What can hang from each mark:
z_536: z_710 z_806
z_602: z_388
z_405: z_781
z_780: z_405
z_806: z_602 z_710
z_796: z_388 z_536 z_640 z_921
z_781: z_388 z_405 z_796
z_388: z_796
z_921: z_536 z_602 z_796
z_448: z_602 z_710 z_781 z_921
z_710: z_806

Known rows, with every way that one mark hangs from another:
(z_388 (z_796 (z_921 (z_536 z_710 z_806) z_602))): [ -8 -46 -10  -8  62 -47  20  17 -49  17   2 -81 -53  25  11 -42  36 -19
  -1  37  31 -28 -18  20  50  50  17  37  17   0 -12 -24  -7  25  29  30
 -40   3 -48  18 -33]
(z_602 (z_388 (z_796 z_640 (z_921 (z_536 z_710))))): [ 11  27 -31   9 -11 -21  33 -17 -16  17 -16 -27 -14   1  -6  -1  10  16
  45 -25  21  26 -15  61  18  24  -9  16  10  -4 -16  -6   3  53  14 -15
 -30  17 -13  50  26]
(z_921 (z_536 z_806)): [  9 -30  27 -32  13  -5 -14  67  -5  15 -38   5 -10  -3  -1 -23  -9  -5
 -19  30   3 -22  38  -9   8  29 -22  -3   2  -7 -20  27  31  -5 -18 -18
 -40  12 -18  -1   9]
(z_806 z_602): [  1  15  10 -22  -4  38 -24  17  -2  14 -15  48  15 -16  -7   1 -40   6
  -3   9 -16   4  40 -27 -30 -32  -7 -26  -4 -17  -1  15 -10 -50   6 -17
  16  12  41 -13   0]
(z_710 (z_806 (z_602 z_388))): [  9  20   9  -6 -46   4 -11   8  -7  18   5  59   0 -13 -12  -5  -4   7
 -11 -44 -17  14  32 -11 -30 -11   5 -12  15 -38   7   4  -8 -17   3 -33
  17  13  23 -29  23]
(z_536 (z_806 z_602)): [ 20 -24  28 -10  14   4 -21  38  -3  22 -10  17  -6 -16  -4 -13 -34 -10
   0  18   8 -15  31 -24 -15  -8  -6 -18  12 -20 -14 -11  10 -15   8   5
   5  22  28 -27   5]
(z_388 (z_796 z_640 z_921)): [ 10  26  18  11  21 -22  15 -22   3  10 -18  -3 -16  -8  -7   8 -40  18
  49   3  -5  20 -41  36 -18 -24 -14   2 -39  26 -34 -47 -19   3  25  15
   5  11   9  20  17]
(z_710 z_806): [-12  15  28 -31  -5 -11 -32  34   1  33   0  36 -10   1 -14 -10   4  10
 -34 -13 -34 -20  41  -7 -25 -20  -7 -13 -11  -3   9   4 -17 -35   3 -21
  -3  21 -18 -42  33]
(z_796 z_388 z_640 (z_921 z_602)): [-35   1  32  16  36  -3  45 -49  -2 -14   7   9  26  32  -8   6   4  -2
  31  25  15 -18 -86   9 -22  10  42   7 -46  58 -48 -21 -41  23 -10  15
  15  17 -31 -28  35]
(z_780 (z_405 (z_781 z_388))): [-20   5  40  -4  13  13 -34  27  38 -22   3  27  23  -9 -14   3   8 -31
  16  15 -34  -7 -10 -20 -33 -11  -9  -3   8  23  42  39   4 -13  -8 -11
  13   1  10  -4   3]
(z_781 z_388 z_405 z_796): [-39 -28  37   7  -2 -12 -15 -37  -1  10  -2  48   9   9   8  33   6 -20
   2  19 -10 -17  31 -56 -19 -25  29   3 -32  28  -7   2 -24  -5   9 -15
  -2 -51 -17  -2 -27]
(z_405 z_781): [-26   2  15 -19  24  12 -29  33  38 -16 -16  35 -11  20  -7 -17 -15 -18
 -20  15 -32 -23   7 -13 -36 -21 -12 -19   7   3   8  10 -23 -40  -9 -12
  -8   8   0 -14   8]
(z_806 (z_602 (z_388 (z_796 z_921))) z_710): [ 20  40 -13  13 -44   5  12 -29 -43 -25  16   7  10 -23  11   8 -17  13
  -1 -25 -29  62  -6  17  10 -50   5  21  -5 -22  25 -24 -16  10  16   8
  24 -13  50  21 -22]
(z_602 (z_388 (z_796 (z_536 z_710) z_640 z_921))): [ 19  12 -44  24 -24 -14  16 -42   1  -3  11 -58 -17   8 -14  13   3  29
  48 -29  40  18 -11  49  31  12 -14  11   9   3 -17 -28   7  43   6  31
  -3   3 -13  43  17]
(z_806 (z_602 z_388) z_710): [  1  49 -11   1 -50  26 -16   6   4 -15  23  54  45 -10   5  18  -9  10
 -42 -25 -31  26  48 -12 -18 -49  -7  -9   7 -33  40  24  -9 -10  -4 -27
   9   7  43  -4   9]
(z_710 (z_806 z_602)): [  5  28  17 -29 -14   9 -28  23 -23  36  -8  40  -4 -13  -8 -11 -16   8
 -22 -14 -13  -3  48 -15 -31 -23   8 -10   1 -16   1   1 -16 -42  16 -13
  17  16  19 -37  17]
(z_388 (z_796 (z_536 z_710) z_640 (z_921 z_602))): [ -9   7 -40  13  37 -25  15 -41  -2   4  18 -82 -27  38   0   3  10  12
  21  14  53 -19 -25  33  31  23   5  26 -10  27 -23 -42 -20  10  21  58
  -8  -4 -35  38 -10]
(z_806 z_602 z_710): [ -6  57   3 -19 -19  28 -30  21 -12   4  10  38  44 -12   6  13 -24   9
 -54   2 -29  11  61 -17 -18 -59  -4  -6  -5 -11  32  23 -18 -33   5  -7
   9   9  42  -8   3]
(z_710 (z_806 (z_602 (z_388 (z_796 z_536 z_921))))): [ 44   4 -22  -2 -65  11   5 -30 -60 -12 -13 -34 -38 -19  -6  -9 -11  22
  21 -35  20  48  -3  16  27   8   9  31   6 -17 -14 -29  12  -7   1  36
  32 -35  21  15 -22]
(z_448 z_781 (z_921 (z_796 z_536 z_640))): [ 25  26 -17 -25 -32  38 -22  14  16  33 -68 -31  34 -43   8  16 -22 -25
   8  -8   1  67 -19  -4 -17  -5 -90 -31 -18   9  -8  36  56  -2  -9 -21
  24 -12  45  -5  48]
(z_448 z_602 z_710 z_921): [-24  -1 -24 -33  52  19  43   4   5 -14   2  38  26  -9  49 -14  23  18
 -70 -27 -54 -62 -25 -12  -5  -8  10 -31 -40  -1  51  27   1 -29  -8 -30
  52   3 -30 -16 -60]
(z_405 (z_781 z_388 z_796)): [-40 -11  17  15  21   4 -22  -6  42 -26   2  41   0  12  -6   3   3 -33
 -11  15 -20 -19 -20 -22 -36  -8  35  15   4  24  12  -9 -20 -14 -10  -5
 -16 -17 -12 -13 -33]
(z_781 z_796): [-30 -12  15  -6  17  19 -14   9  34 -10  14  50 -12  16  -8  10   1  13
 -28   7 -24 -30  18 -22 -20 -25  10  -4 -16   7  -1 -16 -34 -44   9 -17
 -18  -1 -17 -19 -19]
(z_388 (z_796 (z_921 z_536))): [  7   2   6 -32   0  14  12  12 -53  -6 -47 -13 -22 -16   1 -22 -19  12
  16  23 -20  31  -7  16  19   5 -13  21 -28   8 -18   6   3 -20   5  -5
 -17 -20   3  39 -22]
(z_536 (z_710 (z_806 z_602))): [ -5  33  -8 -32  -4   0 -38  23 -33  68  17   8  -6  -3 -13 -15  15   4
 -28 -23  -2 -21  74   0 -11 -19  16 -12  38 -23  26   8 -21 -20  31  -6
   6  38   4 -40  27]
(z_602 z_388): [-11  -5  12  -3 -20  16 -10  16  37 -11   6  64  12   0 -11   6  -8   8
  -5 -17 -37   1  19 -17 -26 -14 -21 -29  -1 -26   6  19  -6 -19 -15 -44
  -8   9  10 -11  18]
(z_448 z_921): [-30   1   2 -35  24  -3 -21  18  13   4 -16  27  11 -11   7  -6  11   7
 -29  14 -46  -1 -15 -35 -27 -18 -22 -21 -26  14  -2  29   1 -29   4 -45
   2   5  15 -36 -14]
(z_921 z_602): [-44 -10  14 -12  37   1 -12  13  33  -9  10  39   5  30   0  -5  -1  -5
 -31  28 -26 -34   7 -33 -27  -6  -5 -16 -23  -4   2   4 -34 -53   2 -17
 -11   1 -12 -18  -9]
(z_781 (z_388 z_796)): [  4   6  25  10   6 -14 -14  -6  19  17  -8  39   5 -43 -15  12 -22   0
  28   7 -45  25  -3   4  -7 -11  -1  -9 -11   6  15  -3  14  -5   6 -22
 -12  -5  23   9 -19]
(z_536 z_710 (z_806 (z_602 (z_388 z_796)))): [ 42 -24 -12  28   4 -36   2   6  13  34  28  -2 -41 -21 -11  -5   5  -1
  27 -29  14   2  21  22  23   6   7 -13  68 -50  15 -34  13  39  32  -4
 -14  31  20  -1  -5]
(z_780 (z_405 (z_781 z_388 (z_796 z_536 z_921)))): [-26 -30   6  -2  -8  43 -19 -18 -11 -74   7 -53   2  15 -10   1  23 -24
  14  26  18  -9 -37 -28  10   9  27  54 -12  56  15   6   2 -13 -21  58
  28 -50 -21  17 -52]
(z_448 z_710 (z_781 z_388 z_405) z_921): [ -7  -6  25 -46   0  17  -5  -9 -34  39 -61  26  47 -22  25  -2  24 -52
 -22  11 -71  35  23 -43   7 -37 -28 -24 -47  17  35  48  31  29 -25 -41
  69 -31  11   7 -22]
(z_388 z_796): [  6   6  19  -7  17  -7 -12  11  29   8  -8  40 -27 -15 -12   5 -21  20
   6   1 -39   7  13  10  -6 -27 -20 -18  -9  -6   4 -17 -10 -32  17 -21
 -18   6  13   6 -11]
(z_448 (z_602 z_388) z_921): [-27 -18 -29  -8   7  -2  39 -21  26 -29  10  51  21 -19  37  -5  20  12
 -32 -52 -36 -30 -56 -23 -29  18   0 -38 -13 -25  30  22  -1 -18   9 -48
  19 -14  -4 -31 -37]

Rows:
[-29  -7 -35  -8  11  21 -33  16   2  17  30 -56   8  20   8   5  24 -13
 -29  19  15 -23  37 -29  17  15 -20  -9  24 -14  18  48  -1 -38   3   7
 -15 -16 -14  -6   5]	(z_921 z_602 (z_796 (z_536 z_710)))
[ 41 -60  -2  15 -22 -22  10  -6 -19 -34  -5 -60 -45  -8  -7 -13  -9   7
  34  -2  20  19 -24  11  46  26 -16  19   4  -7 -26 -40  37  26 -16  44
  -1 -27  -9  19 -24]	(z_602 (z_388 (z_796 (z_536 z_806) z_921)))
[ 35   5 -53   7 -41  23 -11 -20   5   4  14 -11 -22 -13 -13   9   1  24
  15 -29  25  24  51  17  38   6  -4  -4  55 -43  19   2  19   2   5   5
  -3  -5  29  31 -23]	(z_806 (z_602 (z_388 (z_796 (z_536 z_710)))))
[ 12  -5  -4   9  -3   0 -27 -10  29 -28 -28 -12 -15 -14 -11   2 -21 -13
  21  17  -7  17  -9   7  10  11  -2  12  13  21   8   3  32 -10 -26  22
 -10 -37  10  31 -39]	(z_405 (z_781 (z_388 (z_796 z_536))))
[ 20 -44   7   6  -9   7 -16  23 -20  34  18 -68   4 -17 -20   4  32 -11
  10  10  30 -20  14   2  44  28  10 -13  54  15  -1  43  43  45 -19  14
 -15  16 -22 -42  48]	(z_921 (z_796 z_388 (z_536 z_710 z_806)))
[-30  -4 -21   7  23   7  29 -54 -22  -7  22 -63  23  49 -12   4  32   4
  17  24  58 -39 -41  19  26  35  43  17  -9  57 -34  -1 -22  38 -19  52
   9   9 -52  -8  29]	(z_796 z_388 (z_536 z_710) z_640 (z_921 z_602))
[-22 -12  35  -3  -6   6  54 -62 -51  -9 -41   9   5  35   7  26  14   1
  33  25  48  -7 -32  -1   4   9  55  33 -56  81 -72  -2 -35  44  -9   4
  -6 -38 -52  15  17]	(z_781 z_405 (z_796 z_388 z_640 (z_921 z_536)))
[-24  -6  -3   5 -21  20   9  28  12 -16  -8  24  22   2  19   6   9 -21
 -16   5 -12  22  -7 -26 -17  34 -21  -8  -1 -37   2  61  10 -29 -15 -62
 -36 -25   6  11  11]	(z_921 z_536 (z_602 z_388) z_796)
[ 35  -2  10  -1 -35  20  -5   5 -30 -15   8 -20  34 -11  -9   9   2   8
 -34  17  33  -3  33   3  43  -4  31  14  19  25   4  15  32  34 -37  43
   7   4   4 -23   9]	(z_796 z_388 (z_536 (z_806 z_602 z_710)))
[  8 -19   1 -11  25  -8 -27  35 -14  50  14 -17 -11  -7 -10 -17  -5 -13
  -3   5  19 -35  57 -13   2  -5   7 -17  48 -26  10  -2   0  10  25   7
  -4  43  12 -30  13]	(z_536 z_710 (z_806 z_602))
[ 30  -4 -56   1 -41  30   3 -39 -53  -8   7 -57 -21 -11  -9  -5  -4  15
  34 -19  28  35  16  17  48   2   6  19  37 -27   5 -10  12   9  11  34
  21 -17  30  37 -31]	(z_806 (z_602 (z_388 (z_796 (z_536 z_710) z_921))))
[ 53  16  -9  47 -34 -58   8   1  61 -20  17 -25 -11  -1   4  30  -2  30
  -8 -27  32  18   9  57  31   4 -31  10   8   1   0 -43  37  61 -19  27
 -30   5 -14  33  19]	(z_602 (z_388 (z_796 (z_536 (z_806 z_710)) z_640)))
[ 19  -3   9   6  -5  10 -30   5  38 -41  -9 -20 -13 -18 -14  12   5  -7
  29  14  -6  15 -11   7  18   7 -12  17  17  32  35  17  34 -11 -15  28
   5 -32  10  42 -34]	(z_780 (z_405 (z_781 (z_388 (z_796 z_536)))))
[ 25  48 -25  -6 -56  20  25 -10 -68 -29 -18  -4  16 -23  17  -2  -8  13
  -9 -14 -14  72   8  27  27 -17   4  37  -3 -23  16  11   6  13   3  -5
  -2 -24  44  54 -29]	(z_806 (z_602 (z_388 (z_796 (z_921 z_536)))) z_710)
[ 46  51   4  36 -35 -39  17 -25  33  35  -2  56 -27 -22  -8  18 -20  30
  32 -60  13  36  -9  47 -29  -9   0  -6   9 -25 -13 -52  -5  18  24 -21
   0  23  24   3  35]	(z_710 (z_806 (z_602 (z_388 (z_796 z_640)))))
[  0 -40 -13 -20  28 -12  31  41 -26  11 -31 -29   9 -49  56 -19  13 -18
 -32 -10   4 -24 -50 -23  -8  58 -19 -21  -2 -17  10  54  49  -3  16 -36
 -14 -22 -10 -28 -22]	(z_448 z_602 (z_921 (z_536 z_806) z_796))
[-44 -27  33  -4  31  17  29 -32 -36 -28  12   7  19  28  -7 -14  16 -11
  10  35 -18 -21 -67 -20  -1   5  49   7 -35  41 -24   1 -40  -7 -12  11
  18  -3 -23 -38   2]	(z_796 z_388 (z_921 z_602))
[ 14  16  17  -8  -3  -9 -26  42 -12  14  15   4  19 -12   8  -2 -19  -6
 -47  12  -5  -7  53 -13  -4 -35  -2  -1   8 -16  21  -4   5   0   8  11
   2  21  24 -21   5]	(z_536 (z_806 z_602 z_710))
[ 45 -39  14  26  -9 -19  22 -14 -35  -8  -4 -17 -37 -29  -2 -16 -28  -8
  54  -9   9  32 -37   7  15   4   7  10  12 -26 -20 -53   9  27  21  23
  21  -2  37   3 -20]	(z_536 (z_806 (z_602 (z_388 (z_796 z_921)))))
[ -9  15  38   3   4  12  30 -32 -17   0 -13  14  34   2 -19   7 -16   9
  50  12   2  -1 -59  22 -19  -9  26  -7 -39  57 -48  -5 -19  32 -15   7
  21  25 -11 -27  59]	(z_796 z_388 z_640 z_921)
[ 35  78 -12  44 -35 -21  17 -25  46   1  18  50  18 -21   7  43 -30  31
   2 -43  -4  51   8  48 -18 -45  -9  -4   3 -20  18 -34  -5  27  18 -18
  -4  17  46  31  20]	(z_806 (z_602 (z_388 (z_796 z_640))) z_710)
[ -9 -47 -14   8  26 -17 -30  37   3  25  33 -88 -12  19   9  -6  29 -27
 -23  26  41 -40  27 -25  32  36 -18  -4  41 -18   7  19  20  -5   5  28
 -23  -3 -30 -20  11]	(z_921 z_602 (z_796 (z_536 z_710 z_806)))
[-40  11 -32   4   9 -10  34 -16 -13   0   8 -27  14  46   7  -8  33  -7
   9   0  38 -13 -22  18  -3  45   5  19  -6  -4 -19  15 -21  34  -1 -12
 -23  15 -38  27  25]	(z_796 z_640 (z_921 (z_536 z_710) (z_602 z_388)))
[ 22  25   8  36  -9 -32  19 -16  77   4   1  59 -17 -12 -11  29 -23  26
  39 -35 -11  22 -23  41 -23 -13 -23 -25  -9  -9 -13 -36  -4  19   9 -34
 -19  18  10  23  29]	(z_602 (z_388 (z_796 z_640)))
[-30 -11  23  -3  29  23 -21  26  65 -45  21  37 -29  31  -8   7  28  -5
 -22   4 -14 -43  -6 -15 -25 -27   6  10   7  25  28 -13 -40 -44  13   0
  -5   1 -21  -7 -21]	(z_780 (z_405 (z_781 z_796)))
[  5  32 -27   4 -15  14 -33  17  22  47   5 -48  24  -6  -8  28 -10  10
   8  -9  36  -2  40  12  -2  -1 -41 -24  19   4  -4  38  21   0   0  -1
 -14  16   2   3  62]	(z_921 (z_796 (z_536 z_710) z_640))
[ 20  32   5  -9 -32  21  11  20 -13  18  12  60   6  -1   4 -12  11  16
 -39 -46 -37  -2  52   3  -3 -24  17  -9   2 -37  36   7   0  -7 -25 -32
  51  25  -3 -11   5]	(z_448 (z_710 (z_806 (z_602 z_388))))
[ 22 -29  12  -2   5 -12  -1   9 -12  -6 -23 -71  -3  12  -8  -7 -32   4
  26  26  55 -18 -12   6   9  23 -23  13 -31  33 -58 -30  26  22 -22  59
   9   4 -23   3  26]	(z_796 (z_536 z_806) z_640 z_921)
[ 22   7   8  15 -32 -13 -10  28   5  -7  25  22  24 -11   8   6  -5  -4
 -35 -18  -7   9  40  -8  -2 -26  -3  -6  23 -35  28  -4  12  25  -3  -6
   0  18  27 -17  10]	(z_536 (z_806 (z_602 z_388) z_710))
[-29 -37   8 -15   6  40  22 -41 -42 -51   2 -33  17  36 -10 -11  14   0
   1  45  16 -20 -46 -20  30  27  38  21 -34  49 -32  13 -15 -14 -37  45
  22 -30 -31 -18 -14]	(z_796 z_388 z_536 (z_921 z_602))
[-18  18   8  50   0 -14  14  -8  67   2  21  35  26   7  12  32  -9 -13
  17 -16   0  13 -44  -8 -54   4 -25 -31 -14 -19 -15   4  -9  -3   3 -46
 -13   5  10  -5  52]	(z_921 (z_602 z_388) (z_796 z_640))
[  5 -42 -20  21  33 -60  23  24  25  10  21 -20 -51  23   8 -20  48 -12
  -6  -1  22 -24   1  27  40  66   4  14  51 -37  10 -13  11  39  13 -18
 -67  12 -44  19 -21]	(z_921 (z_536 z_710 z_806) (z_602 (z_388 z_796)))
[ 17 -26  -7   9  -6  -9 -10  24   2  31  29   2  -7  -6 -11  -8   8 -12
   6 -23  16 -21  40  -9   4   7   6 -19  62 -49  15  -2   9  29  14 -10
  -2  39  14 -27  17]	(z_536 z_710 (z_806 (z_602 z_388)))
[-41   4 -20 -43  56  13  24  30  -4 -19 -24  15  19  29  42 -27  49   3
 -80  36 -37 -22  -8 -27  17  24   3  10 -41  15  17  53   8 -29 -38 -51
   9  -5 -34  12 -58]	(z_448 z_710 (z_921 z_536 z_602))
[ -25   10   13   46   58  -52   27  -54   24  -23   -7  -20  -10   16
    7   -4  -17  -37   53   27    8   10 -110   25  -36   15   32   28
  -28   43  -22  -54  -29   23   11   35    5  -17   -6   24  -21]	(z_405 (z_781 (z_388 (z_796 z_640 (z_921 z_602)))))
[-34   4 -38  -5  28  -1   1 -27 -11   1  19 -79   9  52   1  -4  13   1
  -2  24  56 -38  -5   3  12  22   2  18 -17  28 -24  -8 -23   0   1  53
   3   4 -41  13  12]	(z_796 (z_536 z_710) z_640 (z_921 z_602))
[ 26 -33  19  12 -16  -1  -4  25  13   4   2  33  -3 -17  -6  -8 -24 -10
  12 -10   3   0  16 -23 -14   3  -5 -19  26 -43  -9 -11  17   8  -4 -13
   6  18  30 -21   8]	(z_536 (z_806 (z_602 z_388)))
[-11 -26 -16  -7  19   4   6 -30 -23 -40  -5 -51 -32  25   6 -11  -5   8
   2  38  11   3 -28  -5  31  15  -2  30 -32  17 -21 -31 -11 -43   0  52
   6 -43 -12  29 -54]	(z_388 (z_796 z_536 (z_921 z_602)))
